Known rows, with every way that one mark hangs from another:
[nogod [tevov [fisu lukizug]]]: [ -4  -9 -11  11  -2   3  -1  10   5  -2  -1  -1  -2   4  16   2  -1   1
  12 -19 -18  10 -11 -12  -4  10   1]
[nogod [tevov [puna povem]]]: [ -6  -9 -11  18  -6   0  -4   0   4   4   1  -4   4   9   4   2  -1  -3
  14  -5 -18   5  -6 -17  -6  18   0]
[nogod [tevov fisu puna]]: [ -6 -12  -6  18   2  -2  -5   2   5   2   4   2   4   0  10   6   3  -3
  13  -7 -19   9 -15 -17   0  12   0]
[butel [lukizug mugov]]: [  5   6  -7   1 -10   8   3  10  -4  -2 -15  -5   0  -1  13   6  12  -8
   1  -6 -11  -4  -5 -10 -12  -1   4]
[pimi nogod]: [ -6   2  -9  -1 -10  -7  -2  12   0  13 -20  -3   6  -1  11  -4 -11  -1
  -3 -17 -10   1   0   1  -3  -2  -5]
[mugov gata [lukizug butel]]: [ 17   0   1 -14  -9   4   7  10  -6   4 -13 -22  14   6  16   2 -12 -14
  -4 -18  -5   4  -2  -1   5 -19  -4]
[pimi [nogod [tevov puna]] saguv]: [-22  -3 -10   5   1  -5  -2   8  12  13 -16   4   1   0   5  -9 -12  -3
   7 -20 -13   5  -1  -7  -6   7 -14]
[fisu [lukizug butel] [tevov nogod [puna [povem setis]]]]: [  2 -20 -17  11  -7  19  15  11  -4  12   6  -5  29   9  10  21 -19 -25
  20 -29  -3   7   0 -11  -5   9  12]
[fisu [lukizug butel [mugov gata]] [tevov nogod puna]]: [ 14 -14  -7   6  -8  20  14  15 -13  11   7 -16  26   0  14  25 -12 -31
  13 -35  -3  11   2 -12  -2   0  18]
[nogod [tevov [fisu [lukizug [mugov [gata fopu]]]]]]: [  6  -3 -10  10  -5   3  -4   9   0  -4  -5  -8  -2   2  21   4   0  -3
   9 -21 -15   8  -8 -14  -6   8   5]
[nogod [tevov [fisu lukizug] [puna [povem setis]]]]: [ -4 -16 -14  22  -2   6  -4   1   5   0  -1  -1   7  11  12   7   0  -6
  21 -12 -19   7  -8 -16  -9  21   2]
[mugov [gata fopu] [lukizug butel]]: [ 23   3  -4 -18 -12   1   3  10  -7   3 -16 -23  13   2  21   4 -13 -17
  -8 -17   0  -3  -4  -7   4 -21   0]
[nogod [tevov [fisu [lukizug butel]] [puna povem]]]: [ -4 -16 -14  23   2   6   2   2   4   1   1  -3   6   6   9   7  -5  -8
  18 -16 -19   9 -12 -14  -8  18   2]
[fopu [gata [mugov lukizug]]]: [ 12  -4  -2 -11 -17   1   7  16 -10   9  -6  -9  12  -4   0   2  -3   2
  -7 -13  -6   2  -4  -4  -5 -15  -4]
[fisu [lukizug butel [mugov gata]] tevov]: [ 13   0 -11  -3 -10  18  16  23 -12   5  -5 -16   9   3  17  15 -14 -26
   5 -42  -1  11   6  -8  -5  -8  11]
[tevov [fisu lukizug] nogod [puna [povem setis]]]: [  7 -31  -7  25   0   9  -5  -4   1  10   6  -3  33   2  12  25  -3 -12
  23 -10 -13   2  -9  -6  -6  24   7]
[tevov [fisu [lukizug mugov]] nogod [puna povem]]: [ 13 -28  -5  26  -1  10  -4  -2  -2  10   8  -7  29  -6  12  27   2 -15
  18 -15 -14   3  -9  -7  -7  24  11]
[gata fopu mugov]: [ 18  -3  -4  -8 -12 -13   1  16  -5  11  -6  -8   8  -9   7   8   3  -2
 -18  -3  -3  -6   0 -15  -8  -7   1]
[fisu lukizug tevov]: [  2  -5 -13  -8 -13  10  10  24  -1   9   2   1   5   4  18  12  -9 -15
   5 -36  -4   6   4 -10  -3  -1   6]
[puna povem]: [  2  -3 -11  10  -9  -3  -4   4   1   8 -10  -8   8   5   7   5  -8   0
   1 -15  -9  -3   2  -1  -7  12  -6]
[saguv [pimi [nogod [tevov [fisu lukizug] puna]]]]: [-12   4 -10   6 -13  -6  -4   9   7   7  -5  -4   8   5   4   7  -8   6
   9 -16 -25  -1   2  -6 -10   0  -3]
[puna [povem setis] [tevov [fisu lukizug] nogod]]: [  7 -20 -14  24  -9   3 -12   0   3  11 -10  -6  23  15  11  13 -15   3
  16 -19 -12   7 -12   6 -19  29   0]
[tevov fisu nogod puna]: [  4 -26   3  19   5  -2  -8  -2   1  12  13   1  28 -12  10  23   3  -8
  11  -3 -13   5 -18  -7   6  11   5]
[fisu [lukizug butel mugov] [tevov nogod puna]]: [  9 -15 -11   8  -8  21  16  14  -9  10   7 -10  26  -1   9  25 -10 -31
  14 -30  -3  10  -2 -14  -3   3  16]
[tevov puna]: [  1 -10  -2   4  -4  -2  -3   4  -2  13   3   0  13  -4   2  14   2 -13
   2   3 -11   3  -5 -13   3   3  -2]
[tevov [fisu lukizug] nogod [puna povem]]: [  7 -30  -4  24   2   7  -4  -1   2  12  11  -2  29  -4  13  25  -2 -12
  18 -16 -14   2 -11  -5  -5  23   9]

Rows:
[ -4 -16 -12  21  -1   4  -2   2   5   2   3  -1   4   6  12   7   0  -6
  18 -15 -20   7 -10 -16  -8  21   3]  [nogod [tevov [fisu lukizug] [puna povem]]]
[ 18 -24   1  15  -1   8  -6   2  -6   9  10  -8  28 -13  18  28   3 -18
  12 -12 -11   4 -11 -10  -1  11  14]  [tevov [fisu [lukizug [mugov [gata fopu]]]] nogod puna]
[  5 -27  -1  27   4  -1  -9  -7   2  11   9  -2  30  -7  11  23   0  -7
  14  -9 -14   0 -15  -5   0  21   5]  [tevov fisu nogod [puna povem]]
[-21  -4 -12  10   0  -4  -2   6  13  13 -18   2   1   3   5  -9 -14  -2
   8 -22 -13   3   1  -6  -9  12 -14]  [pimi [nogod [tevov [puna povem]]] saguv]
[-13  11 -10   3 -16 -10  -5   9   6   6  -9  -6   6   7   2   2  -9  12
   5 -13 -23  -3   3  -4  -8  -4  -7]  [saguv [pimi [nogod tevov]]]
[  3  -6 -16  16 -13  -3 -13   1   1  11 -17  -7  13  19   4   4 -14   2
   8 -11  -9   6  -5   2 -18  22  -8]  [puna [povem setis] tevov]
[  5 -11  -7   6  -6  -2  -7  14   2  12  -4   1   5   0  11  10  -7  -1
   0 -19 -13  14 -17   3 -10   9  -3]  [puna [tevov [fisu lukizug]]]
[ 11 -15  -9   5 -13  17   8  15  -7  11   9  -6  21  -1  13  25  -1 -25
  14 -28  -5   7   3 -17  -4   8  17]  [fisu [lukizug mugov] [tevov nogod puna]]
[ 12  10  -5  -2 -12   6  -1  11  -8  -2 -17 -11   0  -2  20   7  10  -9
  -2 -10  -8  -6  -2 -11 -12  -4   8]  [butel [lukizug [mugov [gata fopu]]]]
[  9   8  -3   0 -10   7   1  11  -8  -1 -15 -11   0   0  18   5  10  -8
   0 -10 -10  -3  -1  -9 -12  -4   5]  [butel [lukizug [mugov gata]]]
[  3 -19 -13   8 -13  15   6  12  -1  13   8  -3  25   9  14  22  -9 -19
  19 -28  -5   4   4 -14  -7  14  12]  [fisu lukizug [tevov nogod [puna [povem setis]]]]
[ 10 -19 -12  25  -6   4  -6   2   0  12  -6 -11  21   5   9  14 -16  -3
   9 -28 -12   9 -16   7 -17  26   3]  [puna povem [tevov [fisu [lukizug butel mugov]] nogod]]
[  2 -12 -14   0  -8  16  18  20  -4   9   6  -5  21   3  14  16 -19 -17
  10 -36  -2  10  -3  -7  -1  -2  11]  [fisu [lukizug butel] [tevov nogod]]
[-13   6 -13  13 -12  -9  -8   2   7   5 -11  -6  11  11   3   6  -8   9
  12 -13 -24  -5   3  -5 -11   4  -6]  [saguv [pimi [nogod [tevov fisu [puna [povem setis]]]]]]
[-16  -2 -12   6   2  -1  -1  13  11   7 -21   1  -4  -1  12  -8 -12  -1
   7 -31 -13   6  -1  -3  -9   7 -12]  [pimi [nogod [tevov [fisu [lukizug mugov]]]] saguv]
[-12   9 -10   6 -12 -11  -6   8   7   5  -8  -5   6   4   5   3  -8  13
   5 -16 -24  -2   1  -3  -7  -3  -6]  [saguv [pimi [nogod [tevov fisu]]]]
[ -1 -14  -8  12  -9   2  -2   4   0  12   6  -1  25   5  10  18  -6 -12
  14 -20  -4   1  -1 -13   1  11   7]  [fisu [tevov nogod [puna [povem setis]]]]
[ 16   6  -2   4  -2   7   7   7 -17   3 -15 -26  13  -4   8   9 -10 -18
  -4 -16  -4   9  -1  -1   0 -11   1]  [lukizug butel [mugov gata]]
[-13   6 -10   8 -11 -10  -6   7   7   6  -6  -4   8   4   3   6  -7   9
   7 -13 -25  -2  -1  -5  -7  -1  -5]  [saguv [pimi [nogod [tevov fisu puna]]]]
[  6 -20 -16  25  -6   5  -8   0   2  10 -11  -8  26  14   9  12 -19   0
  17 -20 -11   9 -14   7 -18  27   0]  [puna [povem setis] [tevov [fisu [lukizug butel]] nogod]]
[  4 -13 -14  21 -14  -1 -14  -3   2  14 -11  -9  24  18   4   7 -15   5
  12  -9 -10   5  -8   4 -16  26  -3]  [puna [povem setis] [tevov nogod]]
[  8  -9  -7   8  -6   0  -7  12  -1  10  -7  -3   5  -1  11  11  -5  -4
   0 -20 -13  14 -17   1 -11  10  -1]  [puna [tevov [fisu [lukizug mugov]]]]
[  3 -19 -12   7 -12  13   7  14   0  14  11  -2  22   5  14  21  -9 -20
  15 -32  -6   3   2 -13  -6  14  13]  [fisu lukizug [tevov nogod [puna povem]]]
[  3 -21  -5  21  -7   4  -8  -8  -1  14   4  -7  34   6   2  18  -3  -9
  17   4 -10  -2  -3  -8  -3  20   3]  [tevov nogod [puna [povem setis]]]
[ 23  10  -1  -2 -13  -1  -8   8 -14   4 -14 -21   6  -7  17  10   2 -12
  -7 -14  -3   0   4  -9  -2  -6   4]  [lukizug [mugov [gata fopu]]]
[-11  -6 -10  13  -3  -6  -4   7   4   8 -14   0   4   1  13  -3  -7  -2
   8 -17 -18   5  -8  -8  -4   8  -1]  [pimi [nogod [tevov fisu puna]]]
[ 16  -6  -6  -1 -16  15   7  20 -10   8   3 -14  16   1  22  18  -6 -18
   9 -40  -2   7   7  -9  -4   2  15]  [fisu [lukizug [mugov gata]] [tevov nogod]]
[ 21   9  -5   2  -5   5   4   7 -17   2 -17 -27  12  -7  11  10 -11 -20
  -6 -16   0   5  -3  -6   0 -13   4]  [lukizug butel [mugov [gata fopu]]]
[ 12 -28  -7  28  -1  12  -6  -5  -2   8   3  -8  33   0  12  28   2 -16
  23 -11 -13   2  -7  -8  -8  25  10]  [tevov [fisu [lukizug mugov]] nogod [puna [povem setis]]]
